What can hang from each mark:
k397: k380
k380: k397 k577
k847: k577 k876
k451: k100
k577: k380 k847
k876: k533 k847
k533: k100 k315 k667 k876
k100: k533
k315: k533
k667: k533

Known rows, with every way that one mark hangs from another:
k451[k100[k533[k315 k667 k876]]]: [-2.722  1.090 -2.154 -0.047 -0.401  0.295  0.510  5.239 -1.907 -2.181
  2.505  0.271  0.860  0.133 -2.436  4.461 -0.301 -0.650  6.356 -2.562
  1.181 -1.904  2.230  1.665 -1.206]
k533[k315 k667 k876]: [-1.774 -0.857 -2.158 -0.171 -0.714  0.601  0.301  4.907 -2.360 -2.523
  2.408  1.290  2.951  0.820 -1.114  3.636  0.257 -2.106  2.046 -2.380
  0.288 -1.532  0.849  3.298  0.340]
k533[k100 k315 k667 k876[k847[k577[k380]]]]: [-3.487  1.096 -3.898  1.006 -1.663  1.006  1.339  2.610 -1.820 -1.063
  3.271  0.961  2.249  0.545 -2.098  3.805  1.509 -0.879  1.958  1.195
  1.626 -1.754  1.332  5.409  2.853]
k577[k380 k847[k876[k533[k100 k315]]]]: [ 0.258 -1.130 -1.100  0.321 -1.978  0.815  0.150  2.197 -2.635 -2.106
  2.326  1.274  3.298  1.222 -0.872  3.652  2.060  0.717  0.158 -0.404
  3.455 -3.512 -1.554  3.822 -0.619]
k876[k533 k847]: [ 2.851  1.029  2.553 -0.033 -2.257  0.101 -1.688  2.068 -1.475 -1.064
  4.593  0.856  5.751  2.037  0.290  1.863 -0.241  0.743 -1.218 -1.265
  0.653  0.323 -0.956  1.961 -3.082]
k667[k533[k315 k876]]: [-1.324 -1.060 -1.079 -0.806 -1.059  0.468  0.427  4.107 -2.203 -2.729
  2.785  0.528  3.727 -0.536 -0.607  2.043  0.489 -2.211 -0.945 -2.524
 -0.638  0.844  0.271  1.232 -0.671]
k315[k533]: [ 2.236 -0.198  1.019 -0.723 -0.870  0.204 -1.479  1.863 -1.768 -1.723
  2.177  0.860  5.193  1.603 -1.579  1.447  0.562  0.407  1.174 -2.782
  1.408  0.475 -1.104  0.579 -2.052]
k667[k533[k100 k315 k876[k847]]]: [-1.238 -0.180 -1.048  0.406 -1.816  0.680  1.553  4.245 -1.752 -2.531
  4.009  0.424  3.818 -0.624  1.220  1.870 -0.189 -0.819 -2.469 -0.936
 -0.475  0.386  0.011  3.070 -0.321]
k100[k533]: [ 1.151  1.147  1.371  0.096 -1.243  0.952 -0.875  3.359 -0.988 -1.084
  3.553  0.367  5.227  1.381 -2.145  2.654 -0.522 -0.466  3.788 -3.448
  2.227 -1.172  0.199 -2.121 -2.008]
k876[k533[k100 k315 k667] k847[k577[k380]]]: [-1.046  0.879 -2.402  1.378 -2.062  1.704 -0.290  2.075 -2.360 -0.675
  3.047  1.182  2.164  2.162 -1.930  3.402  1.760  0.010  1.322  1.803
  1.308 -1.852 -0.012  4.262  2.410]
k876[k847[k577]]: [ 2.308  2.353  1.330 -0.095 -2.671  0.118 -0.862  2.072 -1.417  0.219
  4.456  0.350  5.748  2.469 -0.988  1.661  0.471  0.686 -0.040 -1.446
  1.983  1.246  0.544  2.861 -1.797]
k876[k533[k100 k315] k847[k577[k380]]]: [-0.775  1.114 -1.801  0.817 -2.433  1.174 -0.533  0.903 -2.029 -0.683
  3.064  0.552  3.585  1.944 -1.467  2.568  2.540  0.652 -0.043  0.444
  2.009 -0.735 -0.526  3.632  1.066]
k577[k380 k847[k876[k533[k100]]]]: [ 1.261 -0.524  0.828  0.319 -1.892  0.748 -0.302  1.001 -2.148 -1.310
  3.258  1.740  4.704  1.131 -1.290  2.801  1.506  1.050  0.289 -0.194
  2.845 -3.277 -1.569  2.569 -1.596]
k315[k533[k100 k667 k876[k847[k577[k380]]]]]: [-2.022  1.467 -2.387  0.546 -1.282  0.560  0.720  0.523 -0.896 -0.514
  3.508  1.185  3.140  0.034 -2.846  2.195  1.226  0.410  1.260  2.052
  1.146 -0.800  0.555  5.302  1.864]
k397[k380[k577[k847[k876[k533[k100]]]]]]: [ 3.566  0.264  0.299  0.857 -3.166  0.825 -1.916  4.366 -1.145 -0.770
  3.847  1.742  4.666  1.945  1.283  1.449  0.489  2.755 -0.790 -0.714
  0.838 -3.216 -1.854  2.240 -2.351]
k100[k533[k876]]: [-0.892  1.153  0.377 -0.227 -1.074  0.434  0.177  2.879 -0.175 -1.370
  3.903  0.489  5.029  0.007 -2.046  2.470 -0.414 -0.851  3.087 -3.061
  1.735 -1.112  1.145 -0.420 -1.861]
k380[k397 k577[k847[k876]]]: [ 3.816  0.259  1.920 -0.422 -2.614  0.587 -1.408  4.636 -0.415 -1.387
  3.251  0.884  5.836  2.040 -0.389  2.207 -1.151  1.705  2.622 -3.082
  3.817 -1.700 -1.143  2.809 -1.886]
k451[k100]: [ 0.857  0.795  1.261 -0.690 -0.676  0.141 -1.926  2.669 -3.136 -1.561
  2.537  0.703  4.363  1.692 -1.592  2.898  0.398  0.424  3.797 -3.780
  1.133 -0.021  0.306 -0.585 -3.625]
k100[k533[k667]]: [ 1.098  0.860  0.639  0.763 -0.875  1.382 -0.586  4.588 -1.240 -1.021
  3.699  0.877  3.955  1.554 -2.619  3.469 -1.171 -0.971  5.144 -1.897
  1.237 -2.438  0.700 -1.391 -0.866]
k847[k876[k533]]: [ 2.026 -0.938  1.553 -0.680 -2.133 -0.277 -1.653  1.768 -2.178 -1.030
  3.273  1.590  5.434  1.859 -0.652  2.096  0.637 -0.163  0.931 -2.353
  0.850 -0.727 -1.685  1.756 -3.082]
k577[k380[k397] k847[k876[k533[k100]]]]: [ 0.796 -0.499  0.481  0.168 -2.120  1.504 -1.164  1.007 -1.044 -0.783
  2.781  1.322  5.334  1.527 -1.678  2.613  0.881  1.853  1.657 -0.476
  3.505 -2.954 -1.670  3.140  0.103]
k847[k876]: [ 1.885 -0.567  1.410 -0.636 -1.915 -0.298 -1.060  2.857 -2.369 -1.111
  3.136  1.366  5.756  1.578 -0.872  2.713  0.217 -0.600  2.196 -3.200
  1.657 -0.838 -1.179  0.799 -3.050]

Rows:
[ 4.189  0.231  2.267 -0.267 -2.388 -0.224 -0.580  4.401 -1.535 -1.942
  3.904  1.401  5.216  1.477 -0.005  2.301 -0.614  0.874  1.173 -2.645
  3.367 -2.084 -0.960  2.257 -3.393]  k380[k577[k847[k876]]]
[ 0.113  1.999  0.046  0.292 -2.341  1.743 -2.362  0.761 -0.629  0.696
  3.896  0.879  4.081  2.383 -3.276  2.820  0.406  0.724  2.638  1.451
  1.206 -0.122  0.117  3.487  2.071]  k876[k533[k667] k847[k577[k380[k397]]]]
[ 2.565  0.755  2.032  0.585 -1.790  0.561 -1.525  3.217 -1.713 -1.023
  4.561  1.478  4.636  2.126 -0.162  2.647 -0.953  0.069  0.037  0.127
 -0.200 -0.822 -0.518  2.722 -1.776]  k876[k533[k667] k847]
[-3.127  0.865 -2.658  0.286 -2.039  0.980  1.471  1.734 -1.705 -1.311
  3.961  0.272  2.926 -0.854 -1.609  2.113  1.780 -0.857 -1.337  0.852
  0.614  0.623  0.776  3.184  1.672]  k667[k533[k100 k315 k876[k847[k577[k380]]]]]
[ 3.664  1.709  1.156  0.288 -2.291  1.128 -2.511  5.465 -1.233 -1.225
  3.923  0.879  5.018  1.770  0.199  2.190 -0.149  1.770 -0.134 -2.371
  1.314 -1.791 -0.155 -0.161 -2.396]  k397[k380[k577[k847]]]
[ 2.082 -1.464 -1.098  0.954 -2.184  0.849  0.713  5.021 -2.828 -1.866
  2.427  1.761  2.683  2.427  0.566  3.037  0.676  0.783  0.384 -0.220
  2.270 -3.757 -0.844  6.035 -0.427]  k577[k847[k876[k533[k100 k315 k667]]]]
[ 1.854  1.302  0.082  1.350 -2.443  1.162 -0.500  2.085 -1.714  0.280
  4.024  1.454  4.221  3.000 -0.508  1.388  0.388  0.891  0.167  1.305
  0.287 -1.048 -0.003  4.530  0.491]  k876[k533[k100 k667] k847[k577]]
[ 0.660 -0.670 -0.098  0.817 -1.796  1.986 -0.917  2.265 -1.429 -0.794
  2.848  1.796  3.996  1.764 -2.141  3.429  0.269  1.122  3.116  0.897
  2.493 -4.156 -1.172  3.864  1.317]  k577[k380[k397] k847[k876[k533[k100 k667]]]]
[ 2.640 -0.334 -1.585  0.862 -3.335  0.848 -1.387  5.544 -1.768 -1.572
  2.927  1.338  3.270  2.068  1.728  2.075  1.224  2.331 -0.857 -1.159
  1.385 -3.383 -1.723  3.711 -1.328]  k397[k380[k577[k847[k876[k533[k100 k315]]]]]]
[ 0.998 -0.204 -0.858  1.497 -1.977  1.385 -0.218  4.444 -2.505 -1.859
  3.169  1.327  3.152  2.422  0.824  3.081 -0.061  0.088  0.077  0.184
  0.221 -2.042 -0.898  4.076  0.212]  k876[k533[k100 k315 k667] k847]
[-0.373  0.247 -0.142 -1.005 -2.738  0.858 -2.408 -0.711 -0.897  0.599
  2.554  1.035  5.061  2.048 -3.756  2.087  2.043  0.515  3.446 -1.037
  2.385 -0.015 -1.026  2.476  0.693]  k847[k577[k380[k397]] k876[k533]]
[-1.340  2.639 -2.151  0.510 -2.464  0.286  1.465  4.728 -0.079 -0.458
  4.164 -0.124  2.095  0.926 -1.754  3.242 -0.173 -0.364  2.658 -0.120
  2.239 -0.622  2.642  4.926  0.523]  k100[k533[k315 k667 k876[k847[k577]]]]
[-2.130  3.348 -2.229  0.153 -2.101 -0.351  1.110  4.546 -0.966 -0.523
  3.701 -0.479  0.623  0.713 -2.169  3.680  0.049  0.828  4.860 -0.542
  2.189 -0.114  3.238  5.123 -0.949]  k451[k100[k533[k315 k667 k876[k847[k577]]]]]
[ 1.180  0.367  1.293 -0.723 -2.082  0.913 -1.201  2.134 -1.150 -0.825
  3.034  0.804  5.341  1.240 -2.513  3.598  0.322  1.042  2.962 -1.972
  4.422 -1.858 -0.699  2.187 -0.911]  k577[k380[k397] k847[k876]]
[ 0.760 -1.194 -0.776  0.171 -1.038  1.153 -1.315  4.170 -2.879 -2.109
  2.112  1.461  3.009  2.426 -0.874  3.249  0.616 -1.200  1.824 -1.412
 -0.051 -1.517 -0.455  2.385  0.006]  k876[k533[k315 k667]]
[-2.552  3.461 -1.228  0.371 -2.042  1.411 -0.095  1.973  1.241  0.691
  4.586 -0.014  3.532  0.121 -4.375  3.467 -0.659  0.127  5.291  0.810
  2.639 -0.882  2.225  2.851  2.377]  k100[k533[k667 k876[k847[k577[k380[k397]]]]]]
[-3.384  3.182 -2.445 -0.198 -2.614  0.951  0.342  2.097  1.210 -0.118
  3.538 -0.977  3.219  0.262 -3.586  3.380  0.713  0.400  3.897 -1.037
  3.949  0.272  1.939  3.279  2.028]  k100[k533[k315 k876[k847[k577[k380[k397]]]]]]
[ 3.873  1.084  1.034 -0.031 -3.067  0.258 -2.037  5.475 -1.249 -0.919
  4.080  1.233  4.847  1.518  0.491  2.347 -0.039  1.857  0.584 -2.270
  1.683 -2.249 -0.825  1.395 -3.258]  k397[k380[k577[k847[k876]]]]
[-1.959  2.374 -1.349  0.312 -1.346 -0.202  0.887  5.573 -1.241 -1.876
  3.745 -0.192  1.015 -0.054 -1.334  4.510 -1.093  0.322  4.979 -1.168
  1.469 -1.191  2.251  3.290 -2.032]  k451[k100[k533[k315 k667 k876[k847]]]]
[ 1.212  1.027  1.295 -0.396 -1.210  1.872 -1.665  2.124 -0.954 -1.220
  2.802  0.452  5.652  1.484 -2.765  3.330  0.299  0.903  2.372 -2.208
  3.966 -1.588  0.057  0.749  0.076]  k577[k380[k397] k847]
[ 0.180 -1.376 -1.706  0.926 -1.662  1.220  0.402  3.519 -3.028 -2.046
  2.512  1.873  2.039  1.442 -1.258  4.324  1.431  0.077  1.730  0.907
  2.588 -4.489 -1.041  4.537  0.564]  k577[k380 k847[k876[k533[k100 k315 k667]]]]
[-0.573  0.551 -0.359  1.159 -1.287  0.669  0.787  3.737 -1.491 -1.502
  4.357  1.548  4.684  0.631  0.304  2.698 -1.071 -0.520  0.658 -0.180
 -0.034 -1.915  0.507  3.754 -0.327]  k533[k100 k667 k876[k847]]
[-0.608 -0.346 -0.967  0.097 -2.237  0.765 -1.007 -0.766 -2.333  0.063
  2.689  1.742  4.483  1.669 -2.746  2.049  2.723  0.096  2.104 -0.282
  1.772 -1.614 -1.264  2.063  0.156]  k847[k577[k380] k876[k533[k100]]]
[-1.929  0.336 -2.123  0.308 -0.837  0.845  0.999  5.423 -1.049 -2.141
  2.862  0.545  2.227  0.455 -2.023  4.003 -0.465 -1.748  4.317 -2.063
  1.395 -2.298  1.520  1.647  0.340]  k100[k533[k315 k667 k876]]
[-0.220  0.424  0.846  0.429 -1.683  0.598  1.031  3.049 -1.351 -1.720
  4.983  0.816  5.325 -0.836  0.748  1.141 -0.828 -0.572 -2.541 -0.469
 -0.987  0.439 -0.003  1.713 -1.313]  k667[k533[k100 k876[k847]]]
[-1.947  2.142 -0.837  0.064 -1.593  0.470  0.040  1.458 -1.243 -0.293
  4.625  1.139  3.759  0.283 -3.115  3.369  0.663 -0.850  1.768  1.116
  1.006 -0.453  1.665  3.698  0.786]  k533[k667 k876[k847[k577[k380]]]]
[ 1.146 -1.084 -0.001  1.208 -0.793  1.866 -1.114  2.900 -2.561 -1.373
  2.792  2.115  4.527  2.354 -0.714  2.202  0.078 -0.407  1.720 -0.577
 -0.563 -2.712 -0.911  1.087  0.195]  k876[k533[k100 k667]]
